What can hang from each mark:
j57: j232 j529
j468: j232 j529
j263: j529 j746
j232: j263
j971: j529 j746
j925: j746
j746: j209 j263 j925 j971
j529: j57 j971
j209: j746

Known rows, with every way that one mark hangs from another:
{j263 {j529 j57} {j746 j209}}: [-33.8 -31.0 -56.2  15.8  36.6   7.2 -60.3 -25.4  12.0 -16.6 -11.0  -9.8
  19.0 -22.9  20.8   4.1  22.0 -14.8 -19.5 -29.8 -22.5 -19.5 -11.9  19.9]
{j232 {j263 {j529 j57 {j971 {j746 j209}}}}}: [-40.1 -40.1 -38.0  17.4  64.6   6.9 -59.9 -17.2   3.6   6.8 -36.5 -41.0
  16.9  -2.9  53.3 -29.2 -15.8 -19.3  13.3 -29.1  -6.8 -34.2 -15.6 -12.9]
{j209 j746}: [-19.6   9.8 -18.1 -10.2   0.5  -3.4 -18.3   8.5 -13.0 -15.2 -18.6  -7.4
  14.9  -0.5  27.0  18.3  24.6 -17.7  -9.4 -13.8  -9.3 -13.6  11.0   5.4]
{j209 {j746 j263 j925 {j971 {j529 j57}}}}: [-10.2 -24.9 -32.1   3.5  -2.1  21.5 -33.1   2.1   8.7 -21.1 -24.4 -48.9
  45.3   1.1  43.0 -18.6  30.5 -23.7 -25.8 -21.3  30.1 -18.1 -18.7  -7.3]
{j468 {j529 {j57 {j232 j263}} j971}}: [ -1.1 -25.1  13.7  55.6  23.8 -16.1 -46.9 -37.5  19.2   8.2 -64.6 -56.3
  11.5  21.2  17.5 -26.4 -77.5 -13.9   1.5 -31.8  21.8 -36.7   1.3 -35.5]
{j209 {j746 j263 j971}}: [ -9.1   0.8   5.1  -4.5   6.1   0.5 -14.9  24.9 -10.3   8.0 -31.3 -30.5
  29.1   6.8  38.3   7.2  63.2 -26.7  -7.7  -9.4   5.9 -14.6  12.4   1.0]
{j57 j529}: [-11.6   4.7  -5.6 -12.8  24.8 -19.8 -29.1  -9.1  10.3   7.3 -13.0 -26.8
  13.7   3.1  20.2   6.3 -20.0  -6.1  -6.9 -16.9  12.4 -19.5  12.9   1.1]
{j209 {j746 j925 {j971 j529}}}: [-29.5 -16.0 -35.0 -20.8  11.6  16.7 -15.3   2.8   0.4 -24.5   1.3 -55.1
  62.6   1.4  26.0 -10.2  -7.0 -18.0 -17.8 -11.4  12.5  -5.9 -13.4  16.3]
{j57 {j232 j263}}: [  4.3  -2.1  39.1  17.3  23.7 -14.0 -34.8  -6.6  23.6   7.4 -54.2 -46.7
  13.8  43.8  31.2  -0.7 -28.3 -17.1  -4.3 -18.0  11.9 -27.2  20.3 -15.8]
{j57 j232}: [ -0.5   9.1  36.7   8.1  20.3   2.2 -36.7 -14.3  10.9  -1.9 -40.1 -30.2
  28.3  27.8   3.7   2.4 -15.0 -20.0  -2.2 -21.2   6.2 -20.2  18.8   3.2]
{j925 {j746 j263}}: [-11.4   2.0  20.3  -7.4  11.6   9.4 -24.8  22.4 -18.3 -10.5 -55.6 -18.8
   4.7  -5.2  45.5   2.3  55.0 -15.4 -18.8 -19.6   6.5 -22.5   6.5   7.6]
{j57 j232 j529}: [ -1.7  13.9   9.5  11.6  29.2 -20.7 -48.9 -25.0  18.7   5.4 -39.8 -50.9
  16.6  33.3  14.4  -2.8 -37.0 -12.5  -1.2 -16.0  15.1 -24.0  20.9   7.1]
{j232 {j263 {j746 {j971 j529}}}}: [-27.1 -14.1  -2.5  -2.1  22.6  16.3 -15.9   2.1   9.6   4.1   7.6 -47.1
  40.0 -11.8  44.9   7.0 -56.3  -5.2 -15.1 -11.1  -0.5 -13.5  -4.5  -6.7]
{j529 {j57 {j232 j263}} {j971 j746}}: [-14.3 -14.3  23.5  37.8  38.2  18.5 -53.2 -28.5   1.6  15.3 -70.4 -36.2
  25.0  25.0  41.9 -18.2 -49.7 -26.5  22.7 -26.5  13.2 -37.4  -2.4 -39.8]
{j746 j971}: [-13.5 -10.5  24.7 -15.1  20.4  13.2  -3.4   0.0   1.4  23.9  -2.2 -25.0
  50.4   4.7   9.6   8.9   2.5 -18.6  -0.4 -19.8  11.7  -9.5   6.9  -0.2]
{j263 j746}: [-24.3  -4.9   4.7  -5.1  22.0  15.9 -26.9  -4.3  -1.2  -9.0 -14.7   9.6
  31.3 -23.9  11.8  28.2   7.3 -13.7 -11.9 -15.2 -15.8 -12.9   4.8   4.6]
{j468 j232 {j529 j971}}: [-24.3 -14.9   9.6  19.6  56.7 -22.5 -38.5 -38.6  10.8  -8.3 -44.0 -23.8
  36.0 -20.7 -19.9   5.4 -54.3  -4.4  -3.6 -27.1   8.7 -27.1   8.9  -9.5]
{j529 j57 {j971 {j746 j209}}}: [-37.6 -35.6 -23.2   5.0  53.7  33.8 -50.3 -18.5 -18.8  -8.6 -29.3   8.3
  46.7 -15.1  28.5 -20.9  12.6 -27.7  25.7 -29.3  -5.9 -22.5  -6.8  -8.2]
{j209 {j746 j925 j971}}: [-26.5 -30.1 -19.7 -16.1  18.3  12.0 -12.2   3.7  -1.3  -4.5 -23.5 -33.8
  63.4  13.3  19.2   5.1  38.3 -28.7 -10.7 -10.7  10.0  -5.9  -7.3   9.9]
{j746 j263 j971}: [ -0.4  -9.9  42.3  -8.8  23.6   9.5 -13.9  16.8   6.4  23.8 -27.0 -30.4
  39.8   5.5  21.6   2.7  43.7 -22.7  -6.6 -17.6  18.0 -16.7  12.2  -5.8]
{j925 {j746 j209 j263}}: [-19.4 -21.4  -8.5  -8.3  33.5   6.9 -40.1  25.3 -18.9 -28.7 -55.7 -19.5
  14.4   1.8  52.9 -13.3  86.5 -20.6 -13.5 -18.5  -4.8 -19.2  11.8  26.0]
{j209 {j746 {j263 j529} j925}}: [-15.4 -10.6 -25.9  -6.5  25.9 -16.9 -46.9  11.0  14.9 -23.7 -51.7 -52.6
  13.9   3.3  30.4  -3.9  64.6 -22.3 -32.1 -13.5   2.0 -24.6  -8.4  15.5]
{j263 {j529 j971} {j746 j925}}: [-38.7 -43.8   0.5   0.1  60.1  19.7 -47.9 -25.8  21.5   0.2 -47.7 -35.8
  55.3 -31.6   3.0  -9.2   4.2 -19.5 -13.0 -18.0  -6.2 -18.3 -26.2  23.6]
{j263 j529 {j746 j209}}: [-39.6 -21.7 -41.2  -2.8  52.3   1.2 -53.6 -10.0   7.6 -19.8  -9.5 -21.6
  25.9 -20.8  17.3   5.2  22.3 -13.3 -16.0 -17.3 -33.9 -15.1  -1.2  37.3]

Rows:
[ -0.7   5.1  -9.5  38.6   5.0 -11.6 -47.3 -38.3   6.2 -18.5 -27.9 -34.6
  11.9  14.7  -7.4  -2.6 -59.0 -11.2 -11.8 -34.0  11.4 -27.4   6.2 -19.7]
{j468 {j529 {j57 j232}}}
[-37.7 -31.4  10.7 -19.1  61.4  34.6 -35.4 -11.5  -9.5  -9.6 -42.9 -11.7
  66.5 -15.4  11.4 -13.8  -1.3 -27.4  15.7 -16.9   5.7 -19.4 -15.3  -7.3]
{j529 {j971 {j746 j925}}}
[-24.5  -6.9 -14.5 -15.5  57.2  10.6 -51.7  21.5 -17.6 -30.1 -28.8  -3.4
  28.2  -3.9  38.0  -3.9  57.4 -25.4   6.8 -13.7 -16.4 -23.2  15.6   0.9]
{j971 {j746 j209 j263}}
[-32.3 -40.7  -3.2   0.1  46.8  42.3 -41.9 -27.1  -4.2  -4.6 -45.2   0.0
  60.1 -17.3  15.0 -15.0  -5.3 -29.2  12.1 -28.8  17.6 -24.1 -25.7 -24.3]
{j529 j57 {j971 {j746 j925}}}
[-26.6 -62.7 -14.9   4.5  71.5  36.4 -67.0  -7.4   0.1 -22.0 -70.9  -4.1
  60.2  -8.3  35.3 -37.6  66.2 -38.2  12.6 -26.1  12.0 -28.8 -15.2 -11.6]
{j529 j57 {j971 {j746 j209 j263 j925}}}
[-21.7 -19.0 -23.8  24.8  16.8  -4.4 -43.5 -20.7  24.4  10.5 -23.1 -26.9
  -5.6 -12.8  41.4  19.8 -26.1  -7.2 -27.1 -27.3  -5.3 -29.6 -14.6 -17.8]
{j232 {j263 {j529 j57} j746}}
[-10.3  -6.0  23.5  27.4  28.8  -2.9 -45.8 -12.2  19.7  -2.0 -53.2 -30.3
  19.8  22.8  32.8  15.3 -24.2 -18.1  -9.0 -11.9  -7.8 -24.6  14.4  -9.3]
{j57 {j232 {j263 j746}}}
[ -8.7 -16.7  -8.0  -9.7  19.0  -4.4 -35.8  18.7   4.1 -28.4 -58.7 -20.0
  28.4   6.7  33.4   1.3  77.8 -28.2 -21.1 -10.6   8.0 -19.8   2.4   1.5]
{j209 {j746 j263 j925}}
[  1.0 -19.3  42.8  34.8  19.1  20.2 -45.2 -38.6  14.5  19.0 -66.5 -24.9
  37.4  16.0   8.0 -22.5 -16.1 -26.8  10.7 -34.4  22.1 -26.3   1.9 -11.1]
{j529 {j57 j232} j971}
[-46.8 -57.8 -48.8   2.1  76.6  28.7 -69.3 -30.8   4.4 -16.6 -39.7 -32.5
  55.1 -13.2  20.3 -36.7  11.2 -28.5   8.3 -30.9  -0.7 -26.1 -31.4   9.1]
{j263 {j529 j57 {j971 {j746 j209 j925}}}}
[-45.6 -60.5 -44.0  -9.3  70.3  15.8 -48.4 -15.4  19.0  -9.1 -13.0 -48.8
  75.1  -6.4   8.4  -7.7  35.2 -24.3 -17.6 -14.5 -13.3  -7.7 -18.8  42.6]
{j263 j529 {j746 j209 j925 j971}}
[-21.7 -31.4  -4.0  -9.7  37.9  17.7 -27.1  25.3 -19.1  -5.0 -45.0 -36.2
  38.3  10.4  51.0 -18.5  85.7 -25.9  -7.5 -16.8   3.2 -13.5   7.6  28.4]
{j925 {j746 j209 j263 j971}}
[-44.4 -23.2  -4.3 -16.3  70.0  22.9 -47.6 -18.4   1.7  -3.2 -36.4 -43.8
  51.2 -19.7   8.6 -19.2 -15.4 -21.5   5.9 -19.6  -0.9 -24.4 -25.4   7.3]
{j263 {j529 {j971 {j746 j925}}}}
[ -5.8  -3.8  29.9  18.1  43.7  -9.4 -51.2 -33.0  18.0  22.5 -65.2 -56.7
  32.2  23.5  12.7 -26.1 -41.0 -18.0  15.1 -17.5  19.7 -26.0  14.3  10.5]
{j57 j232 {j529 j971}}
[ -8.4 -59.0 -23.3  -1.2  38.8  28.1 -45.6  -3.8  22.8 -22.6 -20.9 -47.6
  64.3   6.1  34.1 -41.6  39.7 -24.0 -18.6 -29.0  31.3 -17.3 -13.8   4.6]
{j746 j209 j263 j925 {j971 {j529 j57}}}
[-35.1 -78.1 -23.2  -2.9  68.4  12.3 -35.1   0.5  22.5  -7.7 -31.4 -32.8
  75.0  13.9  38.3  -3.9  33.0 -27.5 -10.6  -8.3  -2.6  -9.9  -6.8   8.5]
{j232 {j263 {j746 j209 j925 j971}}}
[  2.1  12.1   4.9  22.7  -3.2  16.1 -44.7 -32.4  14.2 -16.9 -19.3 -40.3
  19.3  13.0  15.5 -14.6 -58.9 -10.6 -11.5 -33.9  19.2 -25.1   1.5  -7.0]
{j971 {j529 {j57 j232}}}
[-22.6 -36.1 -11.2  34.6  34.0  24.0 -59.5 -49.3  33.2  10.3 -40.0 -61.4
  60.2  13.5  -0.1  -3.8 -11.8 -27.6 -20.4 -27.1  11.7 -19.6 -25.9  12.0]
{j263 {j529 {j57 j232}} {j746 j925 j971}}
[-39.0 -25.1 -13.8 -16.7  69.1  11.0 -47.9 -20.5  -0.9  -2.0 -43.3 -32.4
  56.3  -9.7  20.5 -18.0 -28.5 -19.6  16.9 -11.9  13.7 -22.9 -13.1  -3.3]
{j57 {j529 {j971 {j746 j925}}}}
[-12.9 -63.8 -25.4   5.2  52.1   7.6 -54.3  -9.0  31.5   3.5 -39.0 -58.1
  51.6  13.7  24.0 -30.8  73.1 -29.2 -21.1 -30.8  22.7 -22.3 -18.1  11.8]
{j746 j209 {j263 {j529 j57}} j925 j971}
[-41.5 -36.2 -38.6 -27.4  69.5  19.2 -48.1  -0.7  -8.1 -43.2 -19.6  -6.3
  62.3   2.3  18.8  -8.7  31.6 -27.1   5.4 -15.0 -10.3 -15.0  -4.1   8.6]
{j971 {j746 j209 j925}}
[ -2.4   5.4  23.1  20.8  32.9 -26.3 -47.2 -14.3  33.0  13.5 -47.2 -79.4
  -1.4  42.2  29.0  -6.2 -40.8 -11.4 -14.0 -20.5   5.6 -31.8  10.0  -1.2]
{j57 {j232 {j263 j529}}}
[-21.8 -10.0  25.2   2.8  34.3   9.1 -38.3   7.2  -8.6  12.5 -73.3 -56.5
   3.8 -19.4  43.1 -25.6  38.2 -14.9 -13.0 -23.2   4.9 -29.1  -9.8  24.6]
{j925 {j746 {j263 {j529 j971}}}}
[-29.5 -25.6 -19.1  -6.5  45.2   4.7 -38.6  17.4 -10.4   2.3 -37.7 -69.8
  24.9   6.3  48.8 -23.3  73.2 -19.8 -17.1 -19.2  -3.0 -18.0  -2.6  42.9]
{j925 {j746 j209 {j263 j529} j971}}
[-11.7 -54.3   7.5  39.4  30.7  20.0 -46.7 -33.8  33.9  13.9 -59.5 -46.8
  61.7  34.7  28.4   0.3 -16.3 -30.9 -12.4 -21.1  22.2 -22.1 -14.2 -22.6]
{j529 {j57 {j232 {j263 {j746 j925 j971}}}}}
[-38.9 -27.2 -33.6 -11.5  40.9  29.7 -32.6  -3.8  -2.1 -21.8  18.1 -29.2
  64.3 -20.3  25.2  -9.2  -9.6 -12.8  -6.7 -13.2 -18.2  -3.8  -1.0  31.6]
{j263 {j746 j209 {j971 j529}}}
[ -0.8 -37.6   8.3  25.7  19.6  15.4 -38.7 -29.6  39.2   2.2 -34.6 -83.1
  52.9  45.0  33.1 -29.9 -60.8 -18.6 -15.8 -27.5  45.1 -24.5 -14.7 -22.4]
{j746 j925 {j971 {j529 {j57 {j232 j263}}}}}
[-18.9 -25.9 -17.2  34.9  31.3  11.9 -71.8 -49.2  33.4 -13.5 -51.9 -43.6
  36.6   6.9   1.1   1.0 -12.3 -22.7 -25.7 -28.3   3.7 -25.4 -21.8   9.7]
{j263 {j529 {j57 j232}} {j746 j925}}
[-35.9   3.2  -6.9 -11.5  53.3   6.6 -40.4 -14.8 -15.6  11.3 -27.8 -24.5
  31.3 -14.8  28.4  -8.5 -41.9 -13.4  23.5 -12.8   2.5 -24.3   0.6  -5.5]
{j57 {j529 {j971 j746}}}
[ -9.4 -54.4 -33.2   7.2  51.1  -1.8 -66.6  -9.9  34.4 -20.6 -49.5 -39.1
  27.4   6.0  26.7 -27.3  72.1 -24.7 -27.3 -32.7  16.3 -28.5 -13.8   9.3]
{j746 j209 {j263 {j529 j57}} j925}
[-31.5 -43.9   2.8 -11.5  39.9  30.2 -21.3 -10.3  10.7   1.3 -18.7 -16.7
  79.8 -10.0   3.6  14.0  19.1 -25.2 -13.1 -11.9   3.6  -5.4 -13.3   9.1]
{j263 {j746 j925 j971}}
